In the rows, 128 means zero.
Known rows, with every way that one mark hangs from another
[U W X]: [144 130 148 156 110 109 123 112 114 140 147 141 142 158 117 125 114 137
 127 121]
[R X]: [143 115 112 127 135 123 115 125 131 127 135 131 134 132 134 118 124 117
 132 114]
[W K L U V]: [131 170  76 157  94 113 134 131 118 138 223  75 133 147 182 104 109  81
 150 100]
[A [W K L [U X] V]]: [148 180  99 187  95 110 147 151 104 135 240  73 161 152 162  99 104  86
 152  86]
[U W]: [139 132 133 138 115 111 116 108 119 139 147 128 132 144 140 123 115 126
 124 120]
[X [R W] U]: [ 80 150 128  96 146 137 135  98 103 105 162 135 170 169 143 118 121 115
 139 132]
[V [W L]]: [128 152 129 149  95 136 109 146 122 131 164 105  96 124 165 110 115 112
 117 101]
[X R [U [W L]]]: [ 90 158 134 124 108 126 138  97  94 137 166 128 166 172 151 129 106 120
 126 125]
[R [W K L] X]: [162 143 110 142 128 129 136 120 109 126 170 111  97 144 156  66 113  99
 148  92]
[X [U W]]: [114 142 123 122 128 111 125 108 113 129 165 122 156 159 141 132 116 123
 118 132]
[U [W L V] [X R]]: [117 166 153 159  92 120 140  97  96 149 196 134 164 178 135 122 104 124
 144 109]
[A [W [U X]]]: [139 145 115 160 110 118 125 151 115 121 159 110 176 142 133 120 117 111
 140 103]
[W K L [U [X R]]]: [110 153 113 161  88 126 151 120 101 138 180 118 150 169 157 111 106 103
 153 109]
[K W]: [132 138 107 130 112 129 122 140 125 123 165 113 101 131 159 115 119 109
 119 121]
[A W]: [141 138 121 144 134 113 116 138 125 123 161 105 155 124 141 127 115 113
 126 110]
[W K L [U X] V]: [138 168  94 174  88 112 144 134 113 138 222  88 142 160 162 106 108  91
 153  99]
[R [W K U V] X]: [142 155  84 124 129 126 140 115 112 115 217  99 130 157 164  64 125  85
 165  96]
[V [W K U]]: [114 151  99 142 105 129 128 141 121 124 204  94 102 138 179  95 122  99
 131 114]
[R [W L V] [X U]]: [132 164 105 119 134 133 131 121 106 112 195 105 151 159 150  88 118  94
 145  97]
[K [W L U V]]: [131 176  79 142  73 135 127 153 112 128 208  81 113 141 188  97 112  82
 137  95]

Rows
[ 86 181 118 136 113 113 160  87  91 141 252 104 161 184 169 115 102 101
 137 123]
[X R [U [W K L V]]]
[152 168  85 140 109 129 142 126 104 123 212  89 121 155 173  55 116  77
 165  81]
[R [W K L U V] X]
[ 93 162 123 134 114 118 155  95  91 141 208 117 150 178 163 117 101 111
 130 127]
[X R [U [W K L]]]
[121 165  80 127  94 131 126 142 120 120 212  91 124 143 178 104 122  89
 136 110]
[K [W U V]]
[129 133 110 126 141 110 146 101 108 132 199 121 137 164 144 103 117 113
 127 126]
[R [X [U [W K]]]]
[115 185 112 172  97 120 158 131  94 133 244  91 182 169 161 104 103  89
 161  93]
[A [W K L [U [X R]] V]]
[ 98 167 125 162  78 142 148 134  98 134 206 113 121 164 169  94 110 105
 141 105]
[V [W K L [U [X R]]]]
[122 155 143 156 112 131 152 104  94 128 177 130 128 171 143  89 106 114
 154 107]
[U [X [R [W K L]]]]
[120 176 106 150 112 103 146 107 103 142 250  85 143 168 169 111 104  98
 130 116]
[X [U [W K L V]]]
[111 164 105 130 102 140 146 111  94 124 178 108 131 165 176  78 109  92
 160 100]
[X [R [W K L U]]]
[132 162 114 177  80 132 136 154 108 134 202  97 101 149 169  91 111 102
 134  99]
[V [W K L [U X]]]
[104 178 106 146  68 143 146 136  96 130 214 111 145 170 166 104 111  95
 148 103]
[K [W L [U [X R]] V]]
[120 158  78 144 113 108 134 121 125 129 225  84 141 149 172 112 118  87
 149 114]
[W K U V]
[135 164 103 166  83 120 126 140 115 135 183 100 160 154 150 121 113 100
 149  97]
[W L [U X] V]
[109 156 144 155 119 107 159  80 100 145 234 132 155 184 138 116 108 121
 147 126]
[U [W K V] [X R]]
[123 155  98 114 159 121 149 106 110 108 236 103 142 165 154  82 124  91
 149 114]
[R [W K V] [X U]]
[133 169  84 153 123 106 139 137 117 124 244  70 159 142 172 103 115  83
 149 101]
[A [W K U V]]
[139 175  94 163  67 133 135 155 108 130 209  93 123 153 167 101 112  92
 140  96]
[K [W L [U X] V]]
[145 159  98 155  95 124 117 157 113 127 154  86 158 128 164 110 109  95
 138  87]
[A [W L U]]
[149 160 108 168  93 126 142 132 100 125 174 103 121 161 157  76 109  99
 156  94]
[R [W K L [U X]]]
[144 166 116 164  99 103 138 106 108 151 228  90 116 154 167 101 103 101
 136 105]
[U [W K L V]]
[145 136  91 125 129 130 137 120 112 114 170 112 117 152 158  64 125  93
 157  99]
[R [W K U] X]
[148 156 119 153  89 134 125 140 103 121 134 116 137 155 143  90 114 107
 151  91]
[R [W L [U X]]]
